Known rows, with every step that occurs:
vozep-kado-lafu-zukim-nonemis-ditet: [-0.18  0.49  0.27 -0.19 -0.35  0.26 -0.16  0.22  0.01  0.05  0.28 -0.01
  0.08  0.16 -0.16 -0.19  0.24  0.19 -0.15 -0.29  0.20 -0.41  0.24 -0.36
  0.17 -0.05  0.35 -0.07]
nonemis-ditet-vozep-gopof: [-0.27  0.15  0.37 -0.25 -0.22  0.07 -0.04  0.24  0.55 -0.38  0.15  0.04
 -0.02  0.24 -0.31  0.01  0.04  0.05 -0.29 -0.18  0.08 -0.15 -0.02 -0.02
  0.18  0.14 -0.04 -0.22]
kado-vozep-rini-lafu: [-0.34 -0.10 -0.10 -0.06 -0.14  0.06 -0.19  0.08  0.37 -0.10  0.03 -0.28
  0.29  0.22 -0.36 -0.12  0.54  0.10 -0.20 -0.12  0.30 -0.03  0.23 -0.23
  0.27 -0.13  0.18 -0.17]
ditet-vozep-rini-lafu: [-0.37 -0.06  0.02  0.00 -0.25  0.04 -0.10  0.15  0.22 -0.17  0.14 -0.29
  0.21  0.18 -0.33 -0.01  0.63  0.06 -0.29 -0.04  0.24  0.01  0.16 -0.25
  0.17 -0.01  0.05 -0.19]
ditet-vozep-kado: [-0.46  0.07  0.18 -0.18 -0.11 -0.08  0.04  0.18  0.44 -0.03  0.35 -0.24
  0.10  0.33 -0.21  0.23  0.44  0.28 -0.18 -0.04  0.18 -0.01  0.09 -0.25
  0.27  0.00 -0.03 -0.18]
nonemis-ditet-vozep-zukim-lafu: [-0.31  0.35  0.31 -0.10 -0.37  0.03 -0.19  0.30  0.53 -0.22  0.38 -0.03
  0.26  0.09 -0.15 -0.14  0.17  0.04 -0.27 -0.02  0.14 -0.38  0.21 -0.18
  0.09  0.07  0.11 -0.24]
kado-lafu: [-0.35  0.13  0.01  0.01 -0.18  0.02 -0.28  0.15  0.19 -0.08  0.32  0.02
  0.33  0.32 -0.20 -0.14  0.34  0.03 -0.13 -0.09  0.22 -0.03  0.21 -0.32
  0.06 -0.08  0.29 -0.28]
vozep-ditet: [-0.19  0.00  0.26 -0.09 -0.23  0.05 -0.32  0.27  0.27 -0.22  0.08 -0.05
  0.18  0.36 -0.25 -0.01  0.20  0.05 -0.16 -0.14  0.16 -0.08  0.33 -0.27
 -0.04 -0.05 -0.03 -0.36]
lafu-rini-vozep-zukim-nonemis: [-0.05  0.19  0.22 -0.07 -0.06  0.14 -0.01 -0.09  0.16 -0.39  0.20  0.14
  0.49  0.05 -0.39 -0.05  0.35  0.23 -0.22 -0.03 -0.18 -0.08  0.15 -0.47
  0.11 -0.06  0.08 -0.01]
lafu-kado: [-0.14  0.14  0.06  0.03 -0.02 -0.18 -0.26  0.02  0.35 -0.02  0.25  0.07
  0.18  0.31 -0.27  0.06  0.33  0.20 -0.09 -0.08 -0.11  0.16  0.20 -0.31
  0.09 -0.11  0.27 -0.19]
lafu-rini-vozep-ditet-nonemis: [-0.22 -0.01  0.22 -0.24 -0.14  0.19  0.08 -0.03 -0.01 -0.59  0.04  0.22
  0.33  0.12 -0.33 -0.01  0.44  0.13 -0.26 -0.27 -0.13 -0.01  0.17 -0.37
  0.18 -0.07 -0.14 -0.16]
zukim-vozep-ditet: [-0.34  0.14  0.24 -0.35 -0.19 -0.03 -0.22  0.30  0.22 -0.38  0.10 -0.03
  0.24  0.39 -0.16  0.05  0.20  0.05 -0.26 -0.07  0.12 -0.14  0.29 -0.17
  0.05 -0.03 -0.12 -0.41]
vozep-rini-lafu-zukim-nonemis-ditet: [ 0.03  0.32  0.25  0.05 -0.44  0.33 -0.31  0.20 -0.05 -0.25 -0.07 -0.05
  0.08  0.11 -0.41 -0.32  0.44  0.08 -0.26 -0.32  0.06 -0.27  0.26 -0.29
 -0.11 -0.03  0.28 -0.10]
zukim-vozep-kado-lafu: [-0.59  0.21 -0.03 -0.38 -0.09  0.03 -0.03  0.16  0.27 -0.04  0.39 -0.15
  0.22  0.34 -0.06  0.15  0.42  0.20 -0.21 -0.09  0.30 -0.13  0.17 -0.29
  0.35 -0.05  0.22 -0.29]
rini-lafu-kado: [-0.23  0.11 -0.10  0.03 -0.10 -0.06 -0.26  0.04  0.24  0.05  0.09 -0.03
  0.26  0.30 -0.33 -0.09  0.34  0.03 -0.14 -0.09  0.04  0.04  0.29 -0.46
  0.06 -0.14  0.44 -0.14]
kado-vozep-zukim-nonemis-ditet: [-0.08  0.38  0.31 -0.23 -0.24  0.18 -0.25  0.21  0.31 -0.26  0.16 -0.05
  0.18  0.08 -0.28 -0.34 -0.08  0.13 -0.18 -0.05  0.06 -0.40  0.22 -0.19
 -0.03 -0.05  0.14 -0.11]
vozep-kado-lafu-zukim: [-0.35  0.28  0.14 -0.06 -0.08  0.01 -0.16  0.18  0.32  0.22  0.41  0.05
  0.37  0.29 -0.14  0.06  0.36  0.16  0.01 -0.19  0.30 -0.26  0.24 -0.39
  0.38 -0.10  0.39 -0.06]
nonemis-ditet-vozep-kado-lafu: [-0.57  0.15  0.19 -0.33 -0.30  0.09 -0.05  0.22  0.39  0.06  0.32 -0.17
 -0.03  0.12 -0.15  0.01  0.35  0.16 -0.25 -0.16  0.40 -0.21  0.13 -0.16
  0.37 -0.01  0.14 -0.18]
lafu-zukim-nonemis-ditet-vozep: [-0.06  0.48  0.47 -0.24 -0.42  0.11 -0.13  0.20  0.05 -0.31  0.22  0.16
  0.10  0.11 -0.25 -0.27  0.08  0.09 -0.19 -0.06 -0.08 -0.29  0.17 -0.21
 -0.02  0.00  0.03 -0.04]
kado-vozep-rini: [-0.25 -0.05  0.03 -0.08 -0.09 -0.08 -0.22  0.06  0.44 -0.17  0.15 -0.13
  0.23  0.26 -0.26  0.05  0.54  0.27 -0.13 -0.08  0.17  0.08  0.13 -0.07
  0.29 -0.13  0.03 -0.21]
nonemis-ditet-vozep-rini: [-0.25  0.03  0.32 -0.12 -0.31 -0.01 -0.22  0.23  0.41 -0.32  0.09 -0.11
 -0.09  0.12 -0.30  0.02  0.56  0.24 -0.30 -0.18  0.12  0.04  0.03  0.03
  0.09  0.03 -0.10 -0.25]
kado-vozep-zukim-nonemis: [-0.14  0.31  0.17 -0.14 -0.12  0.05 -0.13  0.21  0.26 -0.17  0.31 -0.14
  0.43  0.23 -0.24 -0.21  0.02  0.17 -0.12  0.09  0.04 -0.35  0.25 -0.33
  0.08 -0.05  0.12 -0.09]
rini-lafu-kado-vozep-zukim-nonemis-ditet: [-0.11  0.37  0.08 -0.26 -0.23  0.20 -0.18  0.08  0.24  0.05  0.05 -0.17
  0.21 -0.03 -0.32 -0.37 -0.06  0.08 -0.21 -0.07  0.07 -0.46  0.32 -0.37
  0.17 -0.11  0.41  0.05]
rini-lafu: [-0.29  0.08  0.00  0.07 -0.15  0.10 -0.28  0.18  0.19 -0.14  0.06 -0.07
  0.31  0.38 -0.37 -0.22  0.30 -0.07 -0.18 -0.07  0.16 -0.05  0.27 -0.45
 -0.15 -0.12  0.28 -0.26]
lafu-rini-vozep-kado: [-0.30 -0.06  0.10 -0.16  0.06  0.01  0.06 -0.16  0.47 -0.22  0.17  0.07
  0.21  0.21 -0.36  0.27  0.63  0.38 -0.16 -0.21  0.05  0.20  0.09 -0.36
  0.37 -0.13  0.08 -0.08]
zukim-vozep-rini: [-0.29  0.08  0.09 -0.19 -0.11 -0.12 -0.17  0.20  0.30 -0.43  0.19 -0.09
  0.15  0.31 -0.17  0.15  0.62  0.26 -0.26 -0.09  0.02  0.15  0.10 -0.07
  0.09 -0.03 -0.03 -0.35]
vozep-kado-lafu-rini: [-0.39  0.03 -0.02  0.02 -0.14  0.01 -0.06 -0.12  0.25  0.17  0.40 -0.03
  0.23  0.23 -0.25  0.25  0.70  0.27 -0.13 -0.31  0.21  0.10  0.17 -0.37
  0.40 -0.11  0.21 -0.19]

Rows:
[-0.30  0.10  0.18 -0.31 -0.22  0.10 -0.04  0.25  0.05 -0.37  0.14 -0.03
  0.30  0.27 -0.19 -0.20  0.10  0.06 -0.16 -0.14  0.08 -0.26  0.25 -0.24
  0.13 -0.08 -0.13 -0.24] => kado-vozep-ditet-nonemis
[-0.37  0.27  0.15 -0.03 -0.24 -0.09 -0.09  0.24  0.52 -0.11  0.52 -0.14
  0.53  0.20 -0.13 -0.01  0.30  0.05 -0.21  0.13  0.12 -0.29  0.24 -0.31
  0.22  0.07  0.08 -0.21] => ditet-vozep-zukim-lafu
[-0.25 -0.05 -0.03  0.15 -0.18  0.09 -0.27  0.17  0.20 -0.15  0.03 -0.20
  0.23  0.29 -0.39 -0.09  0.65  0.09 -0.23 -0.18  0.20  0.04  0.22 -0.29
  0.00 -0.04  0.21 -0.27] => vozep-rini-lafu
[-0.23  0.02  0.19 -0.26  0.11  0.09  0.01  0.13  0.51 -0.48  0.07  0.15
  0.30  0.36 -0.34  0.02  0.11  0.06 -0.21 -0.05  0.07 -0.04  0.02 -0.28
  0.28  0.06  0.14 -0.13] => rini-vozep-gopof
[-0.15  0.25 -0.10  0.05 -0.16 -0.14 -0.24 -0.02  0.31  0.01  0.35  0.03
  0.28  0.32 -0.13  0.03  0.49  0.19 -0.17 -0.09 -0.04  0.07  0.31 -0.38
  0.18 -0.08  0.38 -0.25] => zukim-lafu-kado
[-0.36 -0.03 -0.02 -0.08 -0.06  0.04 -0.06 -0.17  0.20 -0.24  0.22  0.29
  0.47  0.09 -0.29 -0.02  0.54  0.10 -0.17 -0.13  0.09  0.14  0.14 -0.39
  0.36 -0.15  0.24 -0.04] => kado-lafu-rini-vozep
[ 0.01  0.44  0.29 -0.05 -0.41  0.32 -0.31  0.19 -0.08 -0.23 -0.02  0.09
  0.16  0.16 -0.37 -0.47  0.08 -0.07 -0.19 -0.21  0.02 -0.38  0.29 -0.44
 -0.26 -0.09  0.37 -0.06] => rini-lafu-zukim-nonemis-ditet
[-0.14  0.30  0.32 -0.23 -0.42  0.14 -0.11  0.23  0.02 -0.40  0.19 -0.03
 -0.09  0.13 -0.27 -0.26  0.17  0.12 -0.33 -0.02 -0.01 -0.13  0.15 -0.17
 -0.17  0.03 -0.04 -0.19] => zukim-nonemis-ditet-vozep
[-0.35  0.35  0.12 -0.21 -0.10  0.02 -0.20  0.18  0.21 -0.26  0.12  0.10
  0.49  0.33 -0.21 -0.16  0.15 -0.10 -0.14 -0.05  0.05 -0.30  0.28 -0.43
  0.03 -0.09  0.29 -0.14] => rini-lafu-zukim-vozep
[ 0.00  0.40  0.39 -0.02 -0.30  0.20 -0.32  0.33  0.19 -0.32  0.16 -0.02
  0.13  0.16 -0.32 -0.31  0.01  0.13 -0.22 -0.11 -0.03 -0.33  0.21 -0.28
 -0.28  0.03  0.15 -0.23] => vozep-zukim-nonemis-ditet
[-0.15  0.33  0.03  0.09 -0.12 -0.17 -0.26  0.10  0.52  0.10  0.49 -0.01
  0.43  0.22 -0.13  0.04  0.29  0.15 -0.12 -0.04 -0.04 -0.15  0.31 -0.42
  0.23 -0.02  0.42 -0.20] => vozep-zukim-lafu-kado
[-0.18  0.01 -0.12  0.11 -0.12 -0.03 -0.27 -0.01  0.23  0.03  0.08 -0.20
  0.17  0.20 -0.36  0.08  0.72  0.18 -0.19 -0.20  0.08  0.13  0.25 -0.36
  0.19 -0.10  0.34 -0.17] => vozep-rini-lafu-kado
[-0.22  0.30  0.13  0.11 -0.20  0.00 -0.29  0.24  0.49 -0.12  0.45 -0.03
  0.49  0.33 -0.16 -0.08  0.27  0.04 -0.16  0.01  0.08 -0.26  0.30 -0.37
  0.02  0.02  0.26 -0.29] => vozep-zukim-lafu
[-0.28  0.16  0.36 -0.21 -0.29 -0.03 -0.20  0.24  0.39 -0.32  0.15  0.03
 -0.02  0.19 -0.27 -0.14  0.21  0.08 -0.24 -0.10  0.08 -0.06  0.10 -0.09
 -0.05 -0.01 -0.02 -0.23] => nonemis-ditet-vozep
[-0.30  0.24  0.45 -0.12 -0.23 -0.02 -0.22  0.34  0.60 -0.23  0.22 -0.02
  0.15  0.12 -0.25 -0.13  0.07  0.08 -0.20 -0.06  0.09 -0.28  0.11 -0.14
  0.05  0.03  0.03 -0.17] => nonemis-ditet-vozep-zukim
[-0.19  0.22  0.16  0.10 -0.13  0.03 -0.32  0.18  0.26 -0.08  0.10  0.09
  0.45  0.34 -0.34 -0.24  0.18 -0.10 -0.05 -0.10  0.07 -0.22  0.31 -0.50
 -0.05 -0.13  0.38 -0.09] => rini-lafu-zukim
[-0.27  0.11  0.27 -0.14  0.07  0.03 -0.18  0.24  0.57 -0.33  0.16  0.08
  0.46  0.21 -0.30 -0.11  0.10  0.09 -0.13  0.10  0.06 -0.18  0.18 -0.36
  0.12 -0.03  0.21 -0.08] => rini-vozep-zukim
[-0.22  0.26  0.03 -0.14  0.00 -0.09 -0.12  0.04  0.59 -0.11  0.35  0.11
  0.53  0.10 -0.13 -0.02  0.27  0.17 -0.17  0.06  0.00 -0.19  0.29 -0.44
  0.39 -0.03  0.44 -0.03] => rini-vozep-zukim-lafu-kado
[-0.19  0.00 -0.06 -0.09  0.00 -0.22 -0.20 -0.08  0.44  0.00  0.19 -0.10
  0.17  0.16 -0.26  0.17  0.57  0.38 -0.10 -0.12  0.04  0.16  0.16 -0.12
  0.51 -0.14  0.17 -0.10] => lafu-kado-vozep-rini
[-0.30  0.09 -0.14 -0.19 -0.08 -0.09 -0.14  0.04  0.24 -0.12  0.09 -0.20
  0.20  0.20 -0.26  0.12  0.65  0.18 -0.28 -0.13  0.03  0.08  0.22 -0.28
  0.27 -0.06  0.26 -0.20] => zukim-vozep-rini-lafu-kado
[ 0.05  0.44  0.27  0.03 -0.21  0.10 -0.23  0.18 -0.02 -0.24  0.29  0.14
  0.34  0.33 -0.23 -0.19  0.18  0.13 -0.10 -0.05 -0.14 -0.18  0.23 -0.45
 -0.14 -0.06  0.19 -0.07] => lafu-zukim-nonemis
[-0.41  0.41  0.12 -0.25 -0.12 -0.09 -0.19  0.18  0.21 -0.17  0.37  0.22
  0.52  0.25 -0.03 -0.09  0.21 -0.02 -0.08 -0.05  0.10 -0.25  0.20 -0.31
  0.27 -0.09  0.32 -0.15] => kado-lafu-zukim-vozep
[-0.28  0.07  0.28 -0.35 -0.14  0.23  0.03  0.31 -0.02 -0.61  0.01  0.10
  0.27  0.23 -0.26 -0.18  0.20  0.06 -0.27 -0.11 -0.03 -0.18  0.22 -0.33
  0.04 -0.02 -0.08 -0.20] => rini-vozep-ditet-nonemis
[-0.21  0.09  0.08 -0.22 -0.29  0.24  0.14 -0.03 -0.04 -0.59  0.20  0.22
  0.45  0.07 -0.21 -0.02  0.55  0.09 -0.33 -0.27 -0.07 -0.11  0.27 -0.42
  0.23 -0.02 -0.06 -0.20] => zukim-lafu-rini-vozep-ditet-nonemis
[-0.32  0.10  0.23 -0.19 -0.08 -0.04  0.04  0.18  0.49 -0.30  0.29  0.00
  0.26  0.35 -0.29  0.13  0.13  0.05 -0.24 -0.02  0.04 -0.05  0.00 -0.17
  0.29  0.15 -0.04 -0.20] => ditet-vozep-gopof
[-0.14  0.24  0.16  0.00 -0.36  0.15 -0.05  0.16 -0.09 -0.17  0.18 -0.20
  0.33  0.13 -0.32 -0.17  0.51  0.09 -0.25 -0.01  0.09 -0.23  0.22 -0.38
  0.15  0.02  0.10 -0.01] => ditet-vozep-rini-lafu-zukim-nonemis
[-0.30  0.16  0.18 -0.10  0.02 -0.11 -0.26  0.20  0.65 -0.09  0.28 -0.06
  0.47  0.25 -0.22 -0.12  0.04  0.12 -0.04  0.08  0.12 -0.26  0.19 -0.24
  0.21 -0.10  0.16 -0.10] => kado-vozep-zukim
[-0.46  0.12 -0.01 -0.08 -0.10  0.04 -0.12  0.17  0.28  0.15  0.35 -0.16
  0.19  0.34 -0.18  0.07  0.46  0.19 -0.11 -0.13  0.33 -0.08  0.21 -0.36
  0.28 -0.09  0.28 -0.24] => vozep-kado-lafu
[-0.23  0.14  0.01 -0.26  0.10 -0.14 -0.03 -0.04  0.62 -0.05  0.22  0.05
  0.24  0.29 -0.26  0.16  0.08  0.20 -0.11 -0.11  0.01 -0.04  0.07 -0.19
  0.59 -0.03  0.21 -0.05] => lafu-kado-vozep-gopof
[-0.48  0.10  0.16 -0.18 -0.32  0.06  0.04 -0.09  0.33  0.09  0.34 -0.04
  0.04  0.03 -0.23  0.15  0.61  0.24 -0.26 -0.36  0.27 -0.02  0.10 -0.19
  0.49 -0.06  0.07 -0.17] => nonemis-ditet-vozep-kado-lafu-rini
[-0.35 -0.02  0.16 -0.11 -0.38  0.14 -0.20  0.23  0.32 -0.24 -0.04 -0.24
  0.00  0.08 -0.39 -0.15  0.56  0.07 -0.36 -0.20  0.24 -0.07  0.13 -0.10
  0.10  0.02  0.04 -0.25] => nonemis-ditet-vozep-rini-lafu
[-0.15  0.28  0.21 -0.16 -0.25  0.32 -0.11 -0.03  0.11 -0.31  0.17  0.21
  0.33 -0.14 -0.31 -0.27  0.30  0.13 -0.29 -0.18  0.05 -0.30  0.17 -0.37
  0.19 -0.05  0.27  0.00] => kado-lafu-rini-vozep-zukim-nonemis-ditet
